Known rows, with every way that one mark hangs from another:
{Z778 {Z231 {Z569 Z98 Z220 Z698}}}: [ 0.07 -0.90 -0.33  1.71  0.78  0.55 -1.12 -0.14 -1.66 -1.73  1.64  1.38
  0.19  0.03 -1.57 -1.78 -0.06  0.43  0.79 -1.13 -0.45  0.48 -0.51  0.36
 -0.52]
{Z231 {Z569 Z698}}: [-0.61 -0.44  0.15  0.25 -0.44  0.80 -1.28 -0.08 -1.29 -0.65  2.16  0.00
  1.46 -0.19 -3.48 -0.63 -0.32 -0.67  2.67 -0.29  0.06 -0.73 -2.34  0.49
 -0.91]
{Z231 {Z569 Z220 Z698}}: [-0.40 -0.26 -0.19 -0.10 -0.39  0.00 -1.76  0.99 -1.50 -0.16  2.88 -0.04
  0.28 -0.93 -1.66 -0.24 -0.11  0.18  0.89 -0.63 -0.56 -0.24 -1.83  0.19
 -0.01]
{Z778 {Z231 Z569}}: [ 0.85 -0.65 -0.12  3.02  0.72  0.16 -1.05 -0.22 -2.05  0.18 -0.36  1.00
  1.12  0.80 -2.33 -2.64 -1.41 -1.11  0.70  0.36  0.68  0.10 -1.41 -0.39
 -2.99]
{Z569 Z98 Z220 Z231 Z698}: [-1.32 -1.27 -0.16 -2.07 -0.31 -2.04 -0.27 -2.40  0.39 -3.14  4.42 -0.29
 -2.20 -2.87  0.64  1.07  2.25  3.49  0.41 -3.10 -0.67  1.09  1.74  1.45
  3.71]
{Z98 {Z569 Z231} {Z736 Z220} Z893}: [ 1.81  2.21 -0.29 -0.70  0.62 -2.39  2.85  2.85  2.05 -1.39 -6.71  2.52
  0.42 -0.94  5.54 -0.17  0.36 -0.52 -3.79  1.70  0.37 -0.76  3.37 -0.75
  2.68]
{Z220 {Z893 {Z98 Z569 Z736}}}: [-0.42 -0.62  1.35  0.43 -3.13  2.89 -0.20 -1.78  0.74  1.43 -0.81 -0.98
  0.76  2.45 -2.58  1.04  0.57 -0.93 -0.60  1.08 -0.15 -0.01 -2.21 -0.88
 -1.03]
{Z569 {Z98 Z736} Z220 Z231}: [-0.63 -1.17 -0.36 -1.02 -1.57 -3.51 -0.54 -1.47  0.95 -2.16 -1.30  0.67
 -1.98 -1.68  3.23  0.10  1.25  1.71 -3.18 -1.04  0.24  0.35  1.62  0.68
  2.91]
{Z220 {Z893 Z98}}: [-1.03 -0.74  1.26  1.03 -2.40  2.87 -0.78 -2.69 -0.60  2.55  2.20 -2.05
  0.45  2.29 -2.81  0.89 -0.14 -1.05  1.42 -0.18 -0.19  0.66 -3.25 -0.60
 -2.36]
{Z98 {Z569 Z231} Z736 {Z893 Z220}}: [ 0.78  1.97 -0.35 -0.99  2.67 -2.36  1.79  2.17  2.63 -0.86 -6.53  1.87
  0.80 -0.94  1.03 -1.35  0.53 -0.81 -3.85  3.68  1.09 -1.05  3.49 -1.56
  1.97]
{Z893 {Z98 Z569 Z736} Z220}: [ 1.28  0.39  0.37 -0.03  2.67 -0.08 -0.47  0.35  2.09  1.29 -1.33 -0.91
  0.05  0.96 -0.83  0.28  0.30 -2.37 -0.74  5.96 -0.96 -1.57 -0.32 -2.49
 -1.54]
{Z98 Z569}: [ 0.60  0.12  0.43 -0.65 -0.62  1.05 -0.17  0.56  0.83  1.73 -2.72 -0.95
  0.04  0.24 -5.12  0.24 -0.37  0.73 -0.85  2.17  1.13 -0.65  1.10  0.17
 -0.98]
{Z569 Z98 Z231}: [-1.39 -1.64  0.22 -0.53 -0.81 -2.12 -0.60 -3.14  0.36 -1.81  0.40 -0.20
 -0.91 -1.05 -0.79 -0.15  0.88  1.07  0.36 -1.07  1.15  0.09  0.93  1.55
  0.72]
{Z231 {Z569 Z220}}: [-0.25 -0.32 -0.26  0.63 -0.71 -0.74 -2.40  1.45 -1.71  1.19  0.72 -0.07
  0.03 -0.37 -0.97 -0.74 -0.91 -0.66 -0.89  0.42  0.06 -0.42 -1.87 -0.07
 -1.13]
{Z778 {Z231 {Z569 {Z220 Z893}}}}: [ 0.40 -0.66 -0.05  3.11 -0.08  0.11 -1.15  0.17 -2.31  0.52  0.57  1.12
  0.46  0.87 -1.76 -2.12 -0.95 -0.59 -0.91 -0.31  0.18  0.82 -1.51 -0.82
 -2.31]
{Z736 Z220}: [ 0.78  1.22  0.07  1.99  0.37 -1.91  1.75  0.99 -1.30  2.68  1.02 -0.52
 -0.60  0.53  1.79  1.06 -1.79 -1.34  1.13  0.43 -0.37  0.51 -0.67 -0.64
 -2.59]
{Z736 Z98 {Z220 Z893}}: [-0.27  0.44 -0.20  1.64 -0.71  0.08  3.33  1.66 -0.35  1.59  0.95  0.59
 -0.41  2.12  0.75  2.01 -1.40 -1.11  0.47 -1.49 -0.49  1.01 -1.44 -0.41
 -1.65]
{Z354 {Z893 Z98}}: [ 1.36 -0.94 -0.19 -0.45 -1.37  2.08 -0.99 -0.14 -1.20  2.01  1.05 -2.13
  1.16  0.71  2.34  0.27 -1.40  0.16  1.82 -1.56  1.83 -0.47 -0.07  1.45
 -2.46]
{Z569 {Z98 Z893}}: [-1.91  0.46 -0.31 -1.29  0.73  1.90 -0.56 -0.50  0.23 -0.07 -1.52 -0.49
 -0.08  0.49 -1.23 -0.40 -0.40  0.36  2.21 -1.32  0.45 -0.09  1.00  2.14
  0.60]
{Z569 Z220}: [ 0.21  0.42 -0.34  0.11 -0.19 -0.68 -1.06  0.48 -0.94  3.37  0.58 -1.92
 -1.44 -0.51 -0.80  0.14 -1.42  0.92 -0.67 -0.23  0.14  0.79 -0.25 -0.32
 -1.22]
{Z736 {Z98 Z569 {Z893 Z220}}}: [ 0.07  1.16 -1.08 -1.54  3.27  1.66  1.44  3.09  1.90  0.97 -3.45  0.20
  0.20  0.46 -2.70 -0.21 -1.15 -0.04 -0.15  1.21  0.81 -0.64  1.87  0.18
  0.04]
{Z569 Z220 Z231 Z698}: [ 0.36 -0.39 -0.14 -0.85  0.08 -2.76  0.09 -1.76 -0.32 -0.60  4.36 -1.13
 -1.57 -3.16  0.87  0.53  0.85  2.74  0.16 -2.20 -0.19  1.29  0.73 -0.20
  1.71]
{Z893 {Z98 Z736}}: [ 1.52 -0.28  0.36 -0.07 -0.71  1.87 -1.30 -1.86  0.89  1.32 -1.47 -1.87
  0.47  1.15  1.79  0.06 -0.75 -1.63  1.98  1.78 -0.61 -1.08 -2.28 -0.50
 -1.56]
{Z354 {Z893 Z220}}: [ 0.09  0.05 -0.53  0.68  0.88 -0.75  0.44  1.28 -1.59  2.82  1.08 -1.13
  1.15  0.59 -1.21 -0.46 -1.85 -0.28  0.45 -0.20  2.63  0.03  1.21  0.23
 -3.27]
{Z893 Z98 Z220}: [ 0.37  0.20  0.28  0.85  3.69 -0.08 -1.35 -1.00  0.22  2.97  3.00 -2.45
 -0.41  0.77 -1.05  0.15 -0.75 -2.53  2.20  4.15 -1.01 -0.61 -1.77 -2.03
 -3.47]

Rows:
[-0.85 -0.72  0.49 -0.23 -1.59 -1.95  0.59 -2.46 -0.63 -0.52  5.33 -0.79
 -1.24 -2.02 -0.61  1.04  1.52  2.65 -0.67 -2.97 -0.24  2.05 -0.25 -0.62
  1.77] | {Z569 {Z220 Z893} Z231 Z698}
[-0.62 -0.80  0.40  0.79 -2.09 -3.10 -0.34 -1.75 -0.91  1.47  2.32 -0.83
 -1.64 -1.24  0.34  0.39  0.42  1.41 -3.23 -1.43  0.65  1.77 -0.30 -0.97
  0.11] | {Z569 {Z220 Z893} Z231}
[ 0.55 -0.59 -0.21  2.94  0.35 -0.45 -0.20  0.32 -1.48 -1.58 -1.19  2.33
  0.82  1.15  0.08 -2.02 -0.70 -1.38  0.08  0.17 -0.08 -0.09 -0.81 -0.12
 -1.61] | {Z778 {Z231 {Z569 {Z98 {Z736 Z220}}}}}
[-2.43 -1.11  0.24 -0.50 -1.79  1.09 -1.68  0.07 -1.20 -1.93  3.63  0.78
  0.03  0.08 -2.74  0.50  1.36  0.59  0.48 -1.86 -1.00  0.15 -1.79  1.05
  1.45] | {Z231 {Z569 Z98 {Z220 Z893} Z698}}
[ 1.26  1.87 -1.06 -0.62  2.18  0.40  3.31  4.58  1.19  0.54 -2.88  1.30
 -0.50  0.47  3.12  1.42 -1.31 -0.39 -0.47 -0.08 -0.45 -0.20  1.97  0.36
  0.51] | {Z736 {Z98 Z569 Z893} Z220}
[ 1.97 -0.40 -0.28  0.02 -1.65  1.00  0.24  0.63 -0.86  1.33 -0.34 -0.99
  1.28  1.01  5.15  0.56 -1.34 -0.61  0.89 -1.14  1.34 -0.64  0.06  0.88
 -1.86] | {Z354 {Z893 {Z98 {Z736 Z220}}}}
[ 1.86 -1.19 -0.17 -1.27 -1.55  0.86 -0.98  0.69 -0.45  1.03  0.45 -1.44
  0.32 -0.42  3.25  0.68 -0.27  1.28 -0.95 -0.97  1.77 -0.50  1.55  1.23
 -0.80] | {Z354 {Z893 {Z98 {Z569 Z220 Z231}}}}
[-0.24 -0.12  0.37  0.45 -2.09  0.87 -1.01 -0.61 -0.47  2.75  1.07 -1.62
 -1.00  0.92  0.31  0.91 -0.27  0.11 -1.43 -0.30 -0.76  0.99 -1.85 -1.03
 -0.67] | {Z569 {Z220 {Z893 {Z98 Z736}}}}
[ 1.18  0.47  0.43 -0.54  2.91  0.44 -0.02 -0.05  2.24  0.32  0.12 -0.89
  0.26  0.59 -1.28  0.64  0.83 -1.77  0.54  5.21 -1.43 -1.43 -0.31 -2.31
 -0.75] | {Z893 {Z98 {Z569 Z698} Z736} Z220}
[ 0.87 -0.44 -0.32  0.20  1.17  0.50 -0.57  0.59 -1.10  2.52  2.21 -1.88
  0.93  0.74  1.34  0.09 -1.29 -0.83  1.28  0.48  1.51 -0.47  0.31  0.08
 -3.18] | {Z354 {Z893 Z98 Z220}}
[ 0.64  1.37 -0.37 -2.75  1.68 -0.13  0.62  1.70  1.33 -0.93 -1.09  0.17
 -0.69 -2.79  0.93  0.13  1.21  2.67 -1.83 -0.58  0.14  0.29  3.73  0.38
  3.61] | {Z98 {Z569 Z220 Z231 Z698} Z893}
[ 0.94  2.88 -0.64  0.59  1.06 -0.65  2.40  2.28  0.32  1.07 -4.95  1.14
  0.95  0.66  5.52 -0.63 -1.74 -1.99  0.10  0.16 -0.13 -0.19  0.65 -0.57
  0.27] | {Z98 {Z736 Z220} Z893}
[-0.47 -0.23  0.41  0.44 -1.73  1.11 -1.31 -0.72 -0.87  3.20  2.41 -2.08
 -1.29  0.74 -0.44  1.05 -0.35  0.38 -0.95 -0.58 -0.75  1.21 -1.82 -0.81
 -1.10] | {Z569 {Z220 {Z893 Z98}}}
[-0.64  0.26 -0.32 -0.58  0.14 -2.91  1.41 -0.85  1.07 -3.03 -2.78  1.84
 -0.39 -0.96  5.36 -0.30  0.83 -0.12 -0.88 -1.16  0.33 -0.11  2.07  1.04
  2.69] | {Z569 {Z98 {Z736 Z220} Z893} Z231}
[-1.44  0.09 -0.37 -0.78  1.58 -2.87  0.66 -1.35  1.48 -2.66 -2.73  1.38
 -0.15 -0.94  2.20 -1.12  0.94 -0.31 -0.91  0.21  0.78 -0.30  2.15  0.49
  2.20] | {Z569 {Z98 Z736 {Z893 Z220}} Z231}
[ 0.66 -0.48  0.58 -1.39 -0.44 -0.52  0.69 -1.00  1.27 -0.95 -0.14 -0.44
 -0.02 -1.61 -3.93  0.54  1.19  1.99 -0.29  0.77  0.91 -0.30  1.80  0.23
  1.04] | {Z98 {Z569 Z231 Z698}}
[ 0.17 -0.96 -0.36  2.22  0.55 -0.01 -1.56  0.22 -1.82 -0.79  0.18  1.37
  0.01  0.43 -1.09 -2.13 -0.60 -0.16 -0.46 -0.36 -0.01  0.34 -0.55  0.17
 -1.35] | {Z778 {Z231 {Z569 Z98 Z220}}}
[ 1.61  2.86 -0.36 -0.69  0.73 -0.14  2.70  3.88  1.82  0.06 -7.25  2.00
  0.80  0.36  3.69  0.04 -0.41 -0.98 -2.59  2.03 -0.05 -0.92  2.76 -0.59
  1.80] | {Z98 Z569 {Z736 Z220} Z893}
[ 2.03 -0.73  0.68 -1.46 -0.76  1.18 -0.50 -1.81  2.25 -1.26 -1.16 -0.92
  0.31 -0.35  1.46  0.71  1.27 -0.03  0.44  2.12 -0.67 -1.34 -0.36 -0.44
  0.95] | {Z893 {Z98 {Z569 Z231 Z698} Z736}}
[-0.49 -0.57  1.36  0.08 -2.99  3.22  0.12 -2.02  0.84  0.74  0.19 -0.96
  0.91  2.16 -2.91  1.26  0.95 -0.53  0.35  0.57 -0.48  0.09 -2.21 -0.78
 -0.44] | {Z220 {Z893 {Z98 {Z569 Z698} Z736}}}
[-0.88 -0.71  0.36  0.13 -1.44  1.21 -1.91  0.19 -1.47 -0.30  4.10 -0.21
  0.41 -0.06 -1.38  0.37  0.65 -0.18  0.69 -0.86 -1.23  0.05 -2.95 -0.20
  0.10] | {Z231 {Z569 {Z220 {Z893 Z98}} Z698}}
[ 0.00 -1.07 -0.12  2.45  0.53  0.56 -1.27 -0.49 -1.68 -1.09 -0.30  1.43
  0.82  0.95 -2.38 -2.37 -0.72 -0.73  0.81 -0.15  0.41  0.00 -0.90  0.40
 -2.00] | {Z778 {Z231 {Z569 Z98}}}
[-0.66 -1.08  1.48  0.04 -2.42  2.42 -0.25 -2.66  0.35  0.69  2.33 -1.34
  0.32  1.25 -3.17  1.36  1.29  0.08  0.42  0.03 -0.28  0.48 -1.86 -0.54
 -0.59] | {Z220 {Z893 {Z98 {Z569 Z231 Z698}}}}
[ 0.66  0.35  0.14 -1.71 -0.26  1.06  0.08  1.10  0.84  0.83  0.07 -0.99
 -0.82 -1.06 -3.96  1.09  0.57  2.42 -0.83  0.70 -0.12  0.03  1.67  0.09
  1.11] | {Z98 {Z569 Z220 Z698}}
[ 1.47 -0.23  0.36 -0.62 -1.88 -1.78  0.95 -0.22  2.27 -0.96 -6.04  0.93
  0.55 -0.48 -1.07 -0.37  0.60  0.39 -3.53  2.59  1.52 -1.14  1.71 -0.62
  1.12] | {Z98 {Z569 Z231} Z736}
[ 0.82  1.92 -1.24  0.28  2.41 -0.04  3.15  3.45  0.11  1.25 -1.26  0.71
 -0.37  0.67  4.37  0.94 -2.24 -1.10  1.41 -1.36 -0.48  0.31  0.53  0.37
 -0.59] | {Z736 {Z98 Z893} Z220}
[ 0.14  0.59  0.84  2.29 -1.11 -0.26  1.50 -0.17 -1.28  2.55  2.83 -0.71
 -0.46  1.78  2.13  2.00 -0.69 -1.89  0.83  0.12 -1.28  0.93 -2.25 -1.17
 -2.46] | {Z736 {Z220 {Z893 Z98}}}
[-2.92 -0.67  0.33 -1.46 -1.77  2.01 -0.06 -1.54 -0.23 -1.10  4.65 -0.69
 -1.41  0.13 -3.30  1.88  1.80  2.72  1.32 -3.50 -1.33  1.60 -0.12  1.24
  2.53] | {Z569 Z98 {Z220 Z893} Z698}
[ 0.97 -0.53 -0.36  2.81  0.71 -0.31 -1.39  0.49 -2.16  0.46  0.10  0.93
  0.30  0.29 -1.06 -2.40 -1.26 -0.51 -0.54  0.07  0.25  0.46 -1.02 -0.62
 -2.34] | {Z778 {Z231 {Z569 Z220}}}
[-0.14  2.64 -0.73  0.26  3.14 -0.64  1.33  1.55  0.89  1.59 -4.77  0.44
  1.31  0.67  0.98 -1.82 -1.55 -2.26  0.02  2.08  0.56 -0.48  0.80 -1.41
 -0.42] | {Z98 Z736 {Z893 Z220}}
[-0.06 -1.00 -0.10  1.96  0.75  1.12 -0.84 -0.86 -1.54 -2.03  1.18  1.42
  1.00  0.55 -2.90 -2.03 -0.16 -0.16  2.10 -0.89 -0.01  0.13 -0.88  0.56
 -1.17] | {Z778 {Z231 {Z569 Z98 Z698}}}
[-0.72 -0.79  0.20 -0.88 -0.85 -2.47  2.07 -2.70  1.20 -4.70  1.39  1.43
 -0.35 -1.43  2.18  0.95  2.08  1.20  1.55 -2.01 -0.47  0.11  1.12  1.08
  3.22] | {Z569 {Z98 {Z736 Z220}} Z231 Z698}
[-1.12  0.23 -0.31  0.13 -0.37  0.00 -0.83  1.58 -0.53 -1.90 -2.10  2.03
  1.12  0.62  1.51 -0.80 -0.13 -1.81  0.14  0.09 -0.25 -1.21 -0.86  1.06
  0.68] | {Z231 {Z569 {Z98 {Z736 Z220} Z893}}}
[-1.33 -0.13 -0.19 -2.30  0.29 -0.57  1.28 -2.58  1.67 -4.91 -0.45  1.24
  0.41 -1.74  1.88 -0.32  2.02  1.58  2.03 -2.74  0.12 -0.03  1.96  1.82
  4.39] | {Z569 {Z98 Z736 Z893} Z231 Z698}
[-0.51 -0.67  0.27  0.84 -2.13  0.25 -2.25  0.75 -1.25  0.63  0.67  0.29
  0.41  0.69 -0.02 -0.24 -0.07 -1.30 -1.57  0.44 -0.56 -0.36 -2.97 -0.64
 -0.67] | {Z231 {Z569 {Z220 {Z893 {Z98 Z736}}}}}
[ 0.73  0.50 -1.17 -2.22  1.46  0.70  0.96  2.56  1.85 -0.07 -3.51  0.34
 -0.71 -0.96  0.55  0.05 -0.52  1.58 -1.85 -0.65  0.86 -0.18  2.44  0.82
  1.83] | {Z736 {Z98 {Z569 Z220 Z231} Z893}}
[ 1.01 -0.29  0.54 -0.06  3.39 -1.26 -0.99 -0.62  1.42  1.25  1.72 -1.51
 -0.79 -0.35 -1.03  0.48  0.74 -1.51 -0.58  5.28 -0.67 -1.00  0.17 -2.16
 -1.82] | {Z893 {Z98 {Z569 Z231}} Z220}
[ 0.34  0.57  0.95  1.83 -1.23 -0.06  1.60  0.37 -0.75  2.18  2.05 -0.38
 -0.49  1.67  1.50  2.22 -0.24 -1.53 -0.09  0.74 -1.24  0.66 -1.53 -1.16
 -1.96] | {Z736 {Z220 {Z893 {Z98 Z569}}}}
[-1.24  1.32 -0.35 -1.61  0.77  1.49  2.07 -0.04  1.03 -2.94 -0.50  1.14
  0.47  0.10  1.79  0.69  0.81  0.45  3.39 -2.27 -1.21 -0.04  1.22  1.63
  3.09] | {Z569 {Z98 {Z736 Z220} Z893} Z698}
[-1.76 -0.29 -0.22 -0.38 -0.01  1.02 -2.04  0.79 -0.88 -1.23 -0.69  0.90
  0.98  0.35 -1.29 -1.12 -0.19 -1.07  1.13 -0.35  0.26 -1.04 -1.00  1.64
  0.13] | {Z231 {Z569 {Z98 Z893}}}
[ 1.09  0.51  0.35 -1.36 -1.44  1.31  1.43  0.32  2.23 -0.91 -4.46  0.42
  1.19  0.27 -3.55  0.32  0.56  0.79 -0.48  1.80  0.49 -1.10  1.13 -0.24
  1.39] | {Z98 {Z569 Z698} Z736}
[-1.86  0.82 -0.71 -2.79  1.29  1.93 -0.27  0.25  0.24 -1.37  2.47 -0.54
 -1.36 -1.34  0.31  0.79  0.98  2.74  2.24 -3.40 -1.38  0.89  1.84  2.01
  3.59] | {Z569 {Z98 Z893} Z220 Z698}
[-1.28 -0.21 -0.68 -1.76  0.67 -2.41 -0.93 -0.54  0.28 -1.46  0.20  0.16
 -2.23 -2.42  3.87 -0.16  1.05  2.16 -2.05 -2.27  0.13  0.84  2.65  1.41
  3.18] | {Z569 {Z98 Z893} Z220 Z231}
[ 0.77 -0.59 -0.09  2.54  0.95  0.77 -0.59 -0.59 -1.90 -0.79  1.10  1.00
  1.31  0.42 -2.83 -2.34 -0.87 -0.52  1.96 -0.44  0.25  0.25 -1.37 -0.22
 -2.16] | {Z778 {Z231 {Z569 Z698}}}
[-2.12  0.01 -0.23 -0.76  1.51  1.05 -1.17  0.60 -0.62 -2.37  1.97  1.05
  1.14 -0.21 -2.50 -0.73  0.63 -0.73  2.66 -0.44 -0.53 -0.83 -0.75  1.19
  0.91] | {Z231 {Z569 {Z98 {Z893 Z220}} Z698}}
[-0.11 -1.14  0.55  0.43 -1.82 -2.26 -1.04 -2.19 -0.56  1.23  3.17 -1.33
 -1.78 -1.14  2.17  0.76  0.82  1.01 -2.67 -0.96 -0.12  1.44 -0.93 -1.08
  0.17] | {Z569 {Z220 {Z893 Z98}} Z231}
